Known rows, with every way that one mark hangs from another:
z_503[z_155 z_436[z_481]]: [ 0.00 -0.21  0.16 -0.15 -0.44 -0.10  0.07  0.01 -0.18 -0.16  0.26  0.22
 -0.16  0.23 -0.52  0.08  0.05 -0.10  0.00  0.07  0.03  0.13]
z_436[z_481 z_503[z_155] z_763[z_366[z_695]] z_842]: [ 0.36 -0.25  0.51 -0.38 -0.44 -0.35  0.33  0.65 -0.07 -0.41  0.48  0.25
 -0.14  0.39 -0.15 -0.11 -0.26 -0.53 -0.04 -0.25 -0.02  0.15]
z_436[z_763]: [ 0.02 -0.14 -0.10 -0.09 -0.08 -0.25  0.08  0.13  0.11  0.01  0.06  0.09
  0.03  0.19  0.22  0.03 -0.04 -0.02 -0.03 -0.04 -0.17 -0.06]
z_971[z_366[z_108]]: [-0.08  0.00  0.02  0.03 -0.09  0.02  0.10 -0.09 -0.08  0.22  0.05 -0.11
  0.10  0.26 -0.22 -0.22  0.06 -0.11 -0.25 -0.15  0.00  0.09]
z_503[z_436[z_481 z_763[z_366[z_695]] z_842]]: [ 0.14 -0.02  0.46 -0.36 -0.13 -0.34  0.15  0.38 -0.08  0.00  0.32  0.18
 -0.03  0.21 -0.26 -0.02 -0.21 -0.41  0.04 -0.13 -0.14  0.14]
z_436[z_481 z_763]: [ 0.16 -0.18  0.15 -0.13 -0.34 -0.23  0.16  0.30 -0.01 -0.04  0.11  0.12
 -0.06  0.25  0.05 -0.01 -0.18 -0.05  0.05 -0.01 -0.27  0.12]
z_763[z_366 z_436[z_842]]: [ 0.10  0.07  0.32  0.10  0.01 -0.22  0.16  0.09  0.03 -0.21  0.19  0.00
 -0.03  0.03 -0.35  0.37  0.00 -0.31  0.12 -0.11  0.02 -0.17]
z_695[z_366[z_342]]: [-0.03 -0.24  0.28 -0.25 -0.21  0.03  0.03  0.21 -0.05 -0.05  0.17  0.00
  0.12  0.03 -0.36  0.07 -0.11  0.02 -0.11 -0.07 -0.01  0.12]
z_436[z_503[z_155] z_763[z_366[z_342]] z_842]: [ 0.17 -0.35  0.20 -0.26 -0.32 -0.30  0.23  0.66  0.05 -0.39  0.50  0.34
 -0.06  0.33 -0.11 -0.01 -0.02 -0.49 -0.07 -0.33  0.05 -0.12]
z_503[z_155 z_436[z_481 z_763 z_842]]: [ 0.07 -0.22  0.23 -0.27 -0.38 -0.19  0.21  0.37 -0.05 -0.20  0.46  0.33
 -0.14  0.26 -0.31  0.02 -0.04 -0.28  0.07 -0.06 -0.17  0.07]
z_842[z_436[z_481 z_503[z_155] z_763[z_366[z_695]]]]: [ 0.16 -0.26  0.27 -0.43 -0.38 -0.35  0.35  0.20 -0.04 -0.23  0.36  0.33
  0.08  0.39 -0.13 -0.12 -0.12 -0.37  0.04 -0.12  0.19  0.06]
z_842[z_436[z_503 z_763[z_366[z_342]]]]: [ 0.02 -0.27  0.07 -0.35 -0.08 -0.34  0.23  0.28  0.06 -0.06  0.27  0.38
  0.22  0.27  0.04 -0.10 -0.01 -0.36  0.05 -0.22  0.16 -0.16]
z_481[z_436[z_503[z_155] z_763[z_366[z_342]] z_842]]: [ 0.04 -0.31  0.14 -0.30 -0.09 -0.24  0.16  0.48  0.21 -0.30  0.47  0.06
  0.02  0.44 -0.02  0.05 -0.05 -0.42  0.01 -0.40  0.09 -0.04]
z_763[z_436[z_481 z_503 z_842]]: [ 0.11 -0.18  0.42 -0.06 -0.11 -0.20  0.24  0.55 -0.13 -0.21  0.29  0.24
 -0.01  0.03 -0.12  0.11 -0.17 -0.39  0.21 -0.20 -0.17 -0.02]
z_481[z_436[z_503 z_763 z_842]]: [ 0.03 -0.23  0.07 -0.30  0.21 -0.24  0.16  0.53  0.24 -0.07  0.30  0.03
  0.12  0.28  0.37 -0.12 -0.17 -0.35  0.11 -0.40 -0.12 -0.03]
z_842[z_436[z_481 z_503 z_763]]: [ 0.11 -0.28  0.16 -0.37 -0.16 -0.29  0.33  0.41 -0.01 -0.03  0.24  0.40
  0.18  0.23  0.18 -0.24 -0.17 -0.30  0.16 -0.16 -0.05 -0.01]
z_695[z_366[z_108]]: [ 0.09 -0.31  0.15 -0.11 -0.32  0.06  0.13  0.07  0.04  0.10  0.08 -0.17
  0.14  0.12 -0.23 -0.09 -0.19  0.09 -0.20 -0.16 -0.04  0.17]
z_436[z_481 z_503[z_155] z_763]: [ 0.23 -0.50  0.13 -0.21 -0.57 -0.37  0.26  0.49 -0.09 -0.30  0.27  0.33
 -0.11  0.44  0.01 -0.08 -0.14 -0.21 -0.04 -0.12 -0.15  0.08]
z_366[z_695]: [-0.09  0.14  0.15 -0.21  0.04  0.01 -0.06 -0.11 -0.05  0.02  0.07 -0.09
  0.05  0.01  0.00 -0.02 -0.10 -0.09 -0.10  0.01  0.15  0.18]
z_342[z_366[z_108 z_695]]: [-0.11  0.01  0.17 -0.22  0.01 -0.04 -0.02 -0.07 -0.06  0.28  0.14 -0.26
  0.23  0.14 -0.28 -0.04 -0.31 -0.10 -0.16 -0.30  0.17  0.32]
z_842[z_436[z_481 z_503 z_763[z_366]]]: [ 0.21 -0.25  0.24 -0.34 -0.22 -0.39  0.35  0.34 -0.01 -0.09  0.22  0.35
  0.14  0.30  0.00 -0.17 -0.15 -0.35  0.13 -0.17  0.03 -0.03]

Rows:
[ 0.03 -0.22  0.17 -0.23 -0.22 -0.35  0.08  0.23 -0.10  0.09  0.15  0.24
 -0.01  0.24 -0.13 -0.01 -0.12 -0.13  0.04 -0.02 -0.24  0.09] => z_503[z_436[z_481 z_763]]
[ 0.08 -0.11  0.30 -0.29 -0.09 -0.24  0.17  0.50 -0.06  0.05  0.31  0.29
 -0.02  0.13 -0.10 -0.08 -0.17 -0.31  0.13 -0.13 -0.30  0.07] => z_503[z_436[z_481 z_763 z_842]]
[ 0.16 -0.07  0.38  0.13 -0.32 -0.31  0.14 -0.04 -0.12 -0.21  0.07 -0.02
 -0.10  0.19 -0.51  0.42 -0.05 -0.16  0.09  0.02 -0.01 -0.01] => z_763[z_366 z_436[z_481]]
[ 0.35 -0.01  0.41 -0.15 -0.24 -0.22  0.27  0.53  0.04 -0.16  0.27  0.11
 -0.12  0.19 -0.11 -0.04 -0.24 -0.33  0.12 -0.14 -0.25  0.09] => z_436[z_481 z_763[z_366] z_842]
[ 0.12 -0.27  0.10 -0.25 -0.03 -0.30  0.20  0.39  0.25 -0.28  0.38  0.01
  0.00  0.43  0.08  0.02 -0.08 -0.38  0.03 -0.37  0.04 -0.05] => z_481[z_436[z_503[z_155] z_763[z_366] z_842]]
[ 0.05 -0.09  0.13 -0.29 -0.16 -0.14  0.28  0.17  0.05  0.02  0.20  0.27
  0.15  0.17  0.08 -0.13 -0.10 -0.15  0.20 -0.02 -0.07  0.02] => z_842[z_436[z_481 z_763]]
[ 0.19 -0.42  0.15 -0.28 -0.53 -0.27  0.39  0.25  0.02 -0.16  0.36  0.33
  0.09  0.44 -0.15 -0.17 -0.09 -0.32  0.01 -0.21  0.14  0.01] => z_842[z_436[z_481 z_503[z_155] z_763[z_366[z_108]]]]
[ 0.12 -0.13  0.39 -0.35 -0.42 -0.28  0.20  0.25 -0.08 -0.24  0.47  0.23
 -0.15  0.34 -0.47  0.08 -0.08 -0.37 -0.02 -0.06 -0.01  0.15] => z_503[z_155 z_436[z_481 z_763[z_366[z_695]] z_842]]
[-0.07 -0.26 -0.04 -0.12 -0.18 -0.16  0.01  0.05  0.27  0.03  0.21 -0.21
  0.10  0.46 -0.03  0.11 -0.03 -0.12 -0.09 -0.28  0.07  0.05] => z_481[z_436[z_763[z_366[z_108 z_342]]]]
[ 0.03 -0.19  0.11  0.23 -0.33 -0.21  0.10 -0.19  0.03 -0.04  0.09 -0.14
  0.02  0.25 -0.40  0.35  0.02 -0.13 -0.09 -0.13  0.12 -0.09] => z_763[z_366[z_108] z_436]
[-0.05 -0.21  0.05 -0.26 -0.35 -0.40  0.06 -0.14 -0.03 -0.15  0.30  0.17
 -0.08  0.41 -0.37  0.21  0.08 -0.19 -0.17  0.01  0.12  0.01] => z_503[z_155 z_436[z_763[z_366[z_695]]]]
[ 0.29 -0.35  0.31 -0.29 -0.41 -0.23  0.35  0.82 -0.04 -0.35  0.46  0.38
 -0.12  0.29  0.05 -0.19 -0.21 -0.41  0.08 -0.25 -0.21  0.07] => z_436[z_481 z_503[z_155] z_763 z_842]
[ 0.42 -0.33  0.41 -0.24 -0.48 -0.36  0.37  0.73 -0.04 -0.42  0.43  0.32
 -0.17  0.38 -0.15 -0.09 -0.19 -0.48  0.03 -0.26 -0.11  0.04] => z_436[z_481 z_503[z_155] z_763[z_366] z_842]
[ 0.03 -0.24  0.09 -0.31  0.04 -0.44  0.07  0.15  0.17 -0.08  0.17 -0.11
  0.11  0.47  0.18  0.03 -0.15 -0.28 -0.08 -0.31  0.08  0.04] => z_481[z_436[z_503 z_763[z_366[z_695]]]]
[ 0.07  0.01  0.38 -0.22 -0.04 -0.04  0.10  0.39 -0.13  0.03  0.26  0.21
 -0.05 -0.03 -0.27 -0.11 -0.14 -0.29  0.15 -0.09 -0.16  0.12] => z_503[z_436[z_481 z_842]]
[ 0.09  0.04  0.50 -0.04 -0.29 -0.31  0.09 -0.13 -0.16 -0.20  0.12 -0.09
 -0.06  0.20 -0.52  0.41 -0.14 -0.22  0.00  0.03  0.10  0.13] => z_763[z_366[z_695] z_436[z_481]]
[-0.10 -0.31 -0.11 -0.19 -0.32 -0.31  0.07 -0.02  0.00 -0.10  0.28  0.27
 -0.06  0.34 -0.21  0.15  0.12 -0.09 -0.09  0.00 -0.03 -0.06] => z_503[z_155 z_436[z_763]]
[ 0.29 -0.13  0.46 -0.22 -0.09 -0.03  0.23  0.77 -0.14 -0.17  0.27  0.25
 -0.06 -0.01  0.00 -0.31 -0.27 -0.41  0.16 -0.26 -0.14  0.12] => z_436[z_481 z_503 z_842]
